Each row was made from one small tree. Brackets hold a mark, then the marks that hang from it, in alphabetical order. Every link used is in the known rows. Write each row's tree.
In the rows, 128 means zero.
Known rows:
(vikade kapo kogav (vutuv (sakul (zubib tibuk)))): [141 179 129 177  90 120 144 164 160 152 127 144 138  90 110 124  63 136
  98 122 110 133 108 141]
(meso kelep (vikade kapo)): [149 164 142 100 116 118 137 121 162 141 133 179  88 117 119 138  74 138
 113 120 146  83  89 148]
(meso vikade): [141 184 162 121 114 114 151 132 168 113 127 163  78 120  96 148 107 139
 110 118 169  75 139 162]
(sakul vutuv (zubib (tibuk (kelep (meso (vikade kapo)))))): [138 213 129 138 132 107 160 125 187 112 143 204  92 142 118 128 143 149
 109 134 106  40 112 184]
(meso kelep (vikade duze (kogav (sanavat kapo)) vutuv)): [142 144 152 144  97 111 134 125 150 144 120 137 138 139 115 143  54 127
 108 107 130  90 128 134]
(sakul vutuv): [138 191 149 150 112 107 156 143 172 113 147 171  87 114 108 139 123 149
 109 110 131  80 135 159]
(vikade duze (vutuv (sakul zubib))): [136 205 156 179 107 110 131 158 165 140 120 112 137 124 101 136 127 143
  94 120 128 103 149 145]
(kogav (sanavat kapo) (vikade (vutuv sakul))): [164 153 132 176  85 113 159 151 140 160 118 166 133  63 124 137 131 137
 110 105  76  98 171 139]
(kapo (vikade duze (kogav sanavat) (vutuv (sakul zubib)))): [128 165 150 180  98 114 139 154 140 124 123 122 132 116 112 145  78 130
 104 106 105 130 129 148]
(sanavat (kogav vikade)): [155 182 161 182 106 121 134 134 158 143 115 154  77  95 102 151 110 146
 107  96 150  73 147 134]
(kapo (vikade (kogav sanavat) vutuv)): [134 167 144 162  93 117 155 148 144 108 137 148 113  93 111 149  54 130
 109 105 106 121 123 145]
(sakul vutuv (zubib tibuk)): [133 226 122 157 128 107 169 137 181 126 141 181 105 136 107 127 154 155
 104 129 107  68 122 174]
(vutuv (sakul (zubib (tibuk (kelep (meso (vikade duze))))))): [150 204 148 156 138 111 146 137 174 122 134 146 100 128 105 134 125 150
 105 130 129 113 141 172]
(vikade duze (kogav sanavat) (vutuv (sakul zubib))): [138 165 154 209  86 111 144 158 150 148 116  98 164 108 110 135  74 137
  97 107 112 139 155 138]
(kelep (meso (vikade duze kogav (vutuv sakul)))): [149 171 174 154 115 117 147 140 162 103 125 162  86 131  96 154  80 131
 110 121 150  58 148 149]
(meso kelep): [160 189 143 136 119 120 145 117 163 127 151 168  99 105 107 139  70 153
 110 117 130 121 102 136]
(vikade vutuv): [144 207 147 150  99 115 154 150 170 118 139 149 110  95 100 141  90 143
 102 118 130  89 141 140]
(meso (vikade duze vutuv)): [130 188 168 132 107 110 137 143 166 121 114 139 106 143  95 150 110 133
 103 118 163  50 147 153]
(kapo (vikade duze (kogav sanavat) (vutuv sakul))): [129 159 154 177  97 113 138 157 136 122 126 121 128 117 110 149  67 130
 105 103 109 134 129 146]
(tibuk (kelep (meso (vikade duze kogav vutuv))) zubib): [154 193 156 118 128 114 155 121 184  63 148 169  83 122  91 147  53 148
 106 119 130  50 132 169]
(zubib tibuk): [151 221 130 142 127 117 167 133 162 119 145 181 100 140  85 143  91 158
 107 133 131  96 111 162]
(tibuk (kelep meso) zubib): [166 205 147 119 135 117 165 117 187  61 164 189  70 104  94 144  63 160
 108 124 120  74 124 170]
(tibuk (kelep meso)): [171 193 169 140 122 120 146 104 179  71 160 206  69 111 105 148  78 150
 114 126 136  81 124 160]
(vutuv sakul): [152 188 153 161 120 113 147 152 165 127 142 132  92  92 103 137 105 151
 106 115 139 153 146 154]
(vikade duze): [146 196 167 167 108 117 137 128 154 124 127 162 108 145  86 150 115 152
 103 121 156  99 120 147]
(vutuv (sakul (zubib (tibuk kelep)))): [152 211 138 161 134 112 151 140 175 126 142 142 105 109 106 128 120 156
 103 128 120 143 137 169]

Write each row's tree:
[150 159 135 169  86 116 148 157 138 175 101 156 142  77 129 133 132 139
 105 108  85  74 136 143]
(kogav sanavat (vikade duze kapo (vutuv (sakul zubib))))
[136 161 156 188  81 120 119 165 146 155 114 129 146 121 102 135  64 133
  96 114 132 125 109 131]
(vikade duze kapo kogav (vutuv sakul))
[155 201 154 111 134 112 156 122 187  65 150 172  78 122  95 146  68 150
 106 122 129  43 135 172]
(tibuk (kelep (meso (vikade duze vutuv))) zubib)
[139 188 149 158  86 120 128 152 153 149 121 167 129 127 105 138 103 140
  96 125 131  75  97 137]
(vikade duze kapo vutuv)
[134 176 163 137  99 114 148 143 167 112 120 140 105 115  94 147  69 128
 107 110 159  73 149 147]
(meso (vikade kogav vutuv))
[152 205 144 151 138 112 153 138 178 120 139 150  92 114 108 132 120 150
 107 130 125 118 142 173]
(vutuv (sakul (zubib (tibuk (kelep (meso vikade))))))
[155 151 136 179  90 111 159 142 139 142 140 166 121  99 127 140 108 140
 109 116  89 148 144 154]
(kogav (sanavat (kapo (vikade duze (vutuv sakul)))))
[153 170 178 150 115 120 150 124 160  96 127 188  75 139  89 158  83 135
 113 124 161  55 134 152]
(kelep (meso (vikade duze kogav)))
[155 161 150 201  98 118 127 127 146 139 134 180  77 123 112 151 118 136
 107 107 128 129 134 141]
(sanavat (kapo vikade) kogav)
[160 207 140 122 133 117 156 116 171  95 151 212  81 149  99 144  76 151
 113 139 127  62 101 174]
(zubib (tibuk (kelep (meso (vikade kapo)))))
[141 179 127 105 122 113 137 143 169 154 129 147 111 115 128 128  79 134
 106 123 122  82 105 150]
(meso kelep (vikade kapo (vutuv (sakul (zubib tibuk)))))
[156 174 154 178 100 124 131 137 154 153 113 167  78  93 109 148 108 144
 106  98 146  73 129 134]
(sanavat (kogav (vikade kapo)))
[152 152 138 164  84 116 147 160 134 172 104 154 138  78 127 137 119 138
 107 105  89  75 137 141]
(kogav sanavat (vikade duze kapo (vutuv sakul)))
[157 199 146 135 129 118 148 114 165  98 143 205  96 165  92 147  67 149
 111 136 133  65  98 170]
(zubib (tibuk (kelep (meso (vikade duze kapo kogav)))))
[164 157 132 171  80 115 164 141 140 154 119 185 131  68 120 140 128 137
 111 108  79  78 161 137]
(kogav (sanavat kapo) (vikade vutuv))
[148 163 153 209  93 116 117 136 143 145 125 162  97 138 113 152 120 132
 102 107 124 108 139 135]
(sanavat (kapo (vikade duze vutuv)) kogav)
[161 192 168 132 127 114 142 115 186  79 148 181  77 110 114 143  93 141
 112 125 134  69 142 167]
(tibuk (kelep (meso (vikade (vutuv (sakul zubib))))))
[158 169 154 220  93 116 115 137 150 171 105 157 113 120 108 144 156 136
 100 104 121  87 163 128]
(sanavat kapo (kogav (vikade duze (vutuv (sakul zubib)))))
[137 225 127 151 131 106 161 126 188 112 147 187 104 138 112 127 147 156
 106 128 106  64 120 180]
(sakul vutuv (zubib (tibuk kelep)))
[141 148 146 188  65 120 142 152 138 157 117 154 156 111 113 137  50 133
  99 113 116 110 103 132]
(vikade duze kapo (kogav sanavat) vutuv)
[162 160 129 181  86 113 161 149 143 163 116 167 136  62 126 133 143 137
 109 109  71  98 171 141]
(kogav (sanavat kapo) (vikade (vutuv (sakul zubib))))
[159 166 157 213  88 118 117 133 146 163 107 169 108 126 103 150 142 135
 102 102 128  73 157 124]
(sanavat kapo (kogav (vikade duze vutuv)))
[152 196 153 137 129 115 163 141 174 105 134 176  76 121 104 146 102 137
 110 133 133  47 145 162]
(kelep (meso (vikade (vutuv (sakul (zubib tibuk))))))
[156 209 141 162 136 113 153 137 176 119 145 153  97 109 107 131 117 155
 105 131 118 130 138 169]
(vutuv (sakul (zubib (tibuk (kelep meso)))))
[159 151 142 186  84 112 146 149 133 167 107 158 145  92 118 141 142 136
 107 106  82  87 168 138]
(kogav (sanavat kapo) (vikade duze (vutuv sakul)))
[157 211 148 129 138 115 151 113 170  91 146 198  89 166  92 149  82 152
 112 137 133  59 112 173]
(zubib (tibuk (kelep (meso (vikade duze)))))
[150 167 168 146 104 121 147 136 159 109 124 190  84 131  99 153  77 129
 110 127 148  43 122 147]
(kelep (meso (vikade duze kapo kogav vutuv)))
[148 160 154 213  96 113 114 143 144 151 125 149  98 134 115 150 122 131
 102 105 122 124 146 138]
(sanavat (kapo (vikade duze (vutuv sakul))) kogav)
[164 217 141 135 136 117 160 114 172  89 157 205  86 145  94 146  74 156
 112 137 123  75 109 170]
(zubib (tibuk (kelep meso)))
[155 169 117 156  92 117 166 160 144 170 113 166 132  61 131 129 117 141
 108 112  74  78 135 149]
(kogav sanavat (vikade kapo (vutuv (sakul (zubib tibuk)))))
[147 178 155 194  99 120 119 149 156 168 101 138 102 103 114 143 125 140
 100  99 136  68 139 132]
(sanavat (kogav (vikade duze kapo (vutuv (sakul zubib)))))
[152 178 152 179  95 123 129 146 158 156 112 155  87  88 112 146 103 140
 104  97 138  62 136 129]
(sanavat (kogav (vikade kapo vutuv)))
[157 172 171 143 116 121 159 126 165  92 134 193  66 119  93 156  76 135
 115 124 156  61 136 153]
(kelep (meso (vikade kogav)))
